Each row was made from one path, in order. Every step used is in the known rows, and no mark comes twice. Write each row's path.
Known rows:
sikun-lugek-kerir-sebal: [-0.49 -0.69  0.21 -1.32  0.89  0.34 -0.96 -0.53  1.36 -0.04  0.13 -2.19
  1.29  0.83 -0.90  0.82 -0.67 -0.79  1.91 -2.12  2.23  0.17  0.14]
lugek-sikun-besi-kerir-sebal: [-1.37  0.17 -0.20 -1.02  0.99  0.00 -0.83 -0.33  3.04 -0.89  1.67 -1.88
  0.40  1.19  0.69  0.64 -0.08  1.86  1.60 -2.76  0.71  0.44  0.54]
kerir-lugek: [ 0.65  0.26  2.00 -0.09  0.72 -2.21 -1.44 -1.25 -0.06  0.41 -1.32 -2.73
 -0.71 -0.28 -1.55  0.17 -1.26 -0.60  1.01 -0.77  1.72  1.47 -0.38]
lugek-sikun-besi: [-0.11 -0.96 -0.60 -1.59 -0.48 -0.37  0.87  1.11  3.73  0.01  1.45 -1.93
  1.02 -1.70  2.32  0.64 -2.51  0.73  0.84 -3.56 -1.11 -0.98 -0.51]
sikun-lugek-kerir-sebal-pabik: [ 1.26 -0.79 -0.61 -1.53 -0.17 -0.74  0.12 -1.49 -0.89 -1.13  0.55 -0.40
  0.49  1.62  0.32 -1.54 -2.18 -0.25  0.76 -2.59  2.41 -0.28  0.07]
mumo-lugek-kerir-sebal-pabik: [ 1.57 -1.72  0.66 -0.25 -0.44  1.01  0.11  0.07 -1.15 -0.70 -0.42  1.95
  0.65  1.19  0.43  0.14 -1.37  1.05 -1.27 -2.51  1.01 -1.89 -0.27]
kerir-lugek-sikun: [ 0.34  0.32  1.89 -1.41 -0.83 -1.45 -1.23  0.74  1.42 -1.42 -1.75 -0.84
  0.31 -0.36 -1.24  1.33 -3.93  0.26  1.17 -1.96  0.21 -1.34 -0.93]
sikun-besi-kerir-lugek: [-0.85  0.42  1.53 -0.44  1.11 -2.77 -1.68 -2.69  0.59  1.90 -0.04 -4.75
  0.42  0.19  0.65  0.02 -0.09 -0.30  0.94 -2.71  2.52  2.59  0.97]
mumo-besi: [-1.78  0.13  1.54  0.73 -0.11  0.37  2.13  0.40  1.42  2.80 -0.57 -0.15
 -0.17 -0.37  1.89  1.07  1.37 -0.45 -0.79  0.96 -0.52 -1.37 -1.50]
lugek-kerir-sebal: [-0.33 -1.26  1.62 -0.75  1.25  1.12 -1.72 -0.75  1.59 -1.35 -0.01 -0.04
  1.65  1.11 -0.40  1.27  0.64  1.45  0.94 -0.91  1.35 -0.38  0.12]
sikun-besi-pabik-sebal-kerir-lugek-lopaz: [ 1.72 -3.72 -0.84 -5.74  2.48 -4.50  0.62  1.23  2.32 -0.70  0.37 -3.13
 -1.50  2.11  4.01 -0.64 -5.36 -1.71 -1.86 -4.58  0.92 -1.20 -0.76]
sebal-kerir-lugek: [ 0.49 -0.16 -1.05 -1.26 -0.24 -1.04  0.28 -2.49 -1.20  0.86 -0.97 -1.75
 -1.82  1.64  0.16  0.08 -2.19 -0.15  0.43 -1.76  2.24  1.32 -1.00]
mumo-lugek: [ 0.22 -0.50 -0.11  1.04 -0.82  1.30  0.73  2.48 -0.64  2.56 -1.21  0.70
 -0.19 -1.01 -0.42  1.78 -0.40 -0.90 -1.54 -1.37 -0.83 -1.35 -0.26]
sikun-besi: [ 0.13 -0.89 -0.75 -0.38  0.90 -0.76  0.85 -0.73  2.43  1.77  1.94 -3.37
  0.32 -1.60  2.03 -0.34  0.03 -0.09  0.70 -2.38  0.16  1.42  0.05]
sebal-sikun: [ 0.43  0.28 -1.48  0.54 -1.57 -0.66  1.30 -1.37 -1.28 -0.58  0.77  1.20
 -1.27  1.42  0.68  0.82 -1.60  1.18 -1.53 -0.25  0.38 -0.20 -0.89]
pabik-sebal-sikun-besi: [ 1.15 -1.74 -2.69 -1.00  0.42 -2.14  3.39 -0.14  2.17 -0.15  3.29 -2.74
 -2.02  0.03  4.28 -0.39 -2.30 -0.02 -0.05 -2.52 -1.29  0.73 -1.15]
mumo-lugek-kerir-besi: [-0.28 -1.63  2.44  0.01  0.81  2.61 -1.22 -1.11  1.34  1.83 -1.48 -0.72
  2.78 -1.60  1.56  2.36  0.81  0.22 -1.53 -4.02  1.52 -2.18  1.51]
besi-mumo-lugek-kerir-sebal-sikun: [-1.04 -1.17 -0.75  0.15 -0.40 -0.75 -0.48 -0.15 -0.69  0.58 -0.91  1.79
 -0.05  2.45 -0.90  3.14 -1.79  2.05 -3.02 -1.26  2.49 -2.88 -0.05]
sebal-kerir-besi-lopaz: [-1.18 -1.32 -1.58 -1.70  2.43 -0.94 -0.43 -2.58 -0.95  0.08 -0.50 -0.11
 -0.84  1.60  1.29 -0.55 -0.25  0.62 -2.18 -2.22  3.57 -0.39  1.71]
sikun-besi-mumo-lugek: [-1.36 -1.30 -1.51  0.12  0.65 -1.79  0.34  2.06  0.84  4.51 -0.28 -1.88
 -0.03 -1.46  0.27  1.38 -0.90 -0.83 -2.35 -2.23  1.05 -1.84  0.97]
pabik-besi: [ 1.78 -1.17  0.32 -0.16  2.81 -0.41  0.06 -0.76  1.49  0.83  1.29 -2.11
  0.78 -0.69  2.40 -0.06 -1.31  1.24  0.89  0.00 -2.46 -0.37  0.12]
mumo-besi-pabik-sebal-sikun-lugek-kerir: [-1.10 -2.46 -0.89 -2.95 -1.21 -1.49  2.34  0.78  1.00  1.36 -1.21 -0.18
  1.14  2.63  4.39  1.59 -3.17 -2.13 -2.53 -1.16  0.10 -3.72 -0.59]
sebal-kerir-lugek-sikun-besi: [ 0.32 -1.13 -1.42 -2.53 -0.60 -1.20  1.11 -0.95  2.66  0.64  0.73 -3.41
 -0.46 -0.42  2.36  0.80 -4.24  0.59  1.11 -5.11  0.70  0.01 -1.40]
sikun-besi-pabik-sebal-kerir: [ 0.74 -3.46 -4.86 -3.97  0.73 -0.96  2.90  0.53  1.42 -0.26  1.31 -0.91
 -1.80  2.62  5.49 -1.51 -2.45 -0.67 -1.52 -1.93 -1.04 -0.71  0.07]
lugek-sikun-besi-pabik: [ 0.30 -2.17 -0.75 -2.91 -0.07 -1.57 -0.57  1.39  3.05 -0.43 -0.48 -0.70
  1.76  0.23  2.44  0.46 -2.81  0.56 -1.88 -2.56 -0.59 -2.37  0.95]

Write each row's path:
[-0.56 -0.58 -1.14 -1.42 -2.09 -0.33  0.60 -1.47 -0.78  0.77 -0.20 -0.32
  1.78  1.49  1.22  1.64 -2.93 -0.84 -0.74 -2.50  1.79 -1.22 -0.41]	sebal-sikun-lugek-kerir
[ 0.07 -0.82 -0.03 -0.15 -0.37  0.29 -0.12 -2.21  0.27 -1.81  0.64  1.10
  0.31  2.59  0.19  2.05 -1.12  2.55 -0.75 -1.15  1.67 -0.61 -0.80]	lugek-kerir-sebal-sikun
[-0.91  1.18  2.17 -0.14  0.39 -2.06 -2.44 -2.10 -1.23  0.63 -1.65 -1.97
  0.04  1.48 -1.09  0.16 -0.18 -0.14  0.49 -0.64  2.48  1.49  0.89]	besi-kerir-lugek
[ 0.40  0.66 -0.38 -0.19  0.20 -0.74 -0.40 -1.98 -2.15 -1.87  0.84  1.42
 -1.08  3.16  0.15 -2.26  0.20  1.69 -0.26 -0.67  1.81  0.69  0.80]	besi-kerir-sebal-pabik
[-0.02 -1.82 -1.33 -1.37 -0.45 -2.16  3.23  1.13  0.60 -0.35 -0.28  1.35
 -2.06  2.97  4.13  0.54 -1.95 -0.18 -3.37  1.23 -1.77 -2.72 -1.17]	mumo-besi-pabik-sebal-sikun
[-2.23  1.85 -1.76  0.41 -0.86 -1.16  2.27 -1.79 -0.62  2.57  0.75 -1.89
 -1.83  2.75  0.51  0.96 -0.31 -1.01 -0.12 -0.91  2.31  0.45 -1.04]	mumo-besi-kerir-sebal-sikun-lugek
[-0.65 -2.83  0.95 -0.86  1.44 -0.16 -1.37  1.39  0.61  3.07 -1.69  0.40
  3.36 -0.33  1.77  2.87 -2.23  0.95 -2.49 -1.16 -0.37 -4.70  1.29]	pabik-besi-mumo-lugek-kerir
[-0.74 -0.61  1.10 -1.38  1.01  0.64 -1.19 -2.94  1.56  1.30 -0.42 -3.32
  2.62 -1.18  1.46  0.45  0.00 -1.25  0.77 -4.09  3.04 -0.53  1.87]	sikun-lugek-kerir-besi
[ 0.49 -0.70  1.03 -1.68  0.20 -2.13 -0.29  0.08  3.67  0.36  0.46 -4.17
  0.56 -1.98  1.00  0.82 -3.52  0.07  1.78 -4.32  0.33  0.24 -0.91]	kerir-lugek-sikun-besi
[ 1.64 -3.04 -0.31 -5.59  1.77 -3.85  0.00  1.69  0.55 -1.90 -1.06 -0.67
 -1.73  3.27  2.47 -0.47 -5.43 -1.71 -2.36 -2.75  0.78 -2.20 -0.83]	besi-pabik-sebal-kerir-lugek-lopaz
[ 0.49 -2.35 -1.78 -3.86 -0.33 -2.18 -0.23 -0.46  2.03  0.26 -1.10 -1.88
  0.38  1.65  2.65  0.38 -4.45  0.35 -1.62 -3.97  1.13 -1.35  0.16]	sebal-kerir-lugek-sikun-besi-pabik
[ 1.39 -1.90 -2.45 -1.88 -0.32 -2.46  1.71  0.89 -0.38 -2.35  0.06  1.44
 -1.92  3.36  2.77 -0.22 -2.99  0.03 -2.86  0.59 -1.30 -1.83 -0.10]	besi-pabik-sebal-sikun
[ 0.39 -1.70 -4.10 -2.38 -0.18  0.77  3.31  0.64  0.02 -0.95  1.24  0.61
 -2.74  2.38  3.70 -1.04 -1.92 -0.47  0.04 -0.68 -1.47 -0.47 -1.12]	pabik-sebal-kerir
[ 0.43 -2.63 -0.85 -2.23 -0.61 -0.65 -0.01  3.07  2.55  1.51 -1.27 -0.25
  1.61 -0.48  2.09  1.71 -3.15 -0.20 -2.97 -3.52 -1.17 -3.32  0.74]	mumo-lugek-sikun-besi-pabik
[ 1.38 -1.95 -1.45 -4.58  1.73 -4.19  0.81  0.97  1.17 -1.23  0.76 -2.08
 -1.39  1.90  2.98 -0.59 -5.08 -2.79 -2.59 -4.12  1.31 -2.60  0.47]	kerir-besi-pabik-sebal-sikun-lugek-lopaz
[ 1.04 -3.25 -1.57 -3.04  2.08 -2.61  1.18  2.02  2.89 -0.66  0.95 -2.41
 -0.59  0.61  4.11 -1.46 -1.50 -1.37 -0.89 -1.08 -1.79 -0.75  0.96]	sikun-besi-pabik-sebal
[ 3.41 -1.30 -0.14 -0.28  3.22 -1.35  0.47 -2.03  0.57 -1.22  2.31 -1.48
 -0.98  0.63  2.18 -2.20 -2.04  2.28  1.08 -0.67 -1.38  0.24 -0.19]	kerir-sebal-pabik-besi
[ 0.91 -2.85 -0.63 -2.65  0.55 -1.28  0.34 -1.42  1.02 -2.46 -0.38  0.64
  0.46  2.76  4.20  0.57 -2.13  0.81 -3.08 -1.67  0.37 -2.69  1.29]	lugek-kerir-besi-pabik-sebal-sikun
[-1.53 -0.45 -0.95  0.42 -0.15 -1.12 -0.42  2.82 -1.08  3.30 -2.00  0.89
 -0.32 -0.26 -1.40  1.72 -0.96 -0.76 -2.83 -0.22  1.00 -3.04  0.86]	besi-mumo-lugek
[-2.48 -0.41  0.05 -2.07  1.73 -2.07 -2.23 -2.36  1.00  1.95 -1.30 -2.82
  2.19 -0.09  0.13  0.21 -0.70 -0.88 -0.83 -2.39  4.78 -2.28  3.03]	sikun-lugek-kerir-besi-mumo
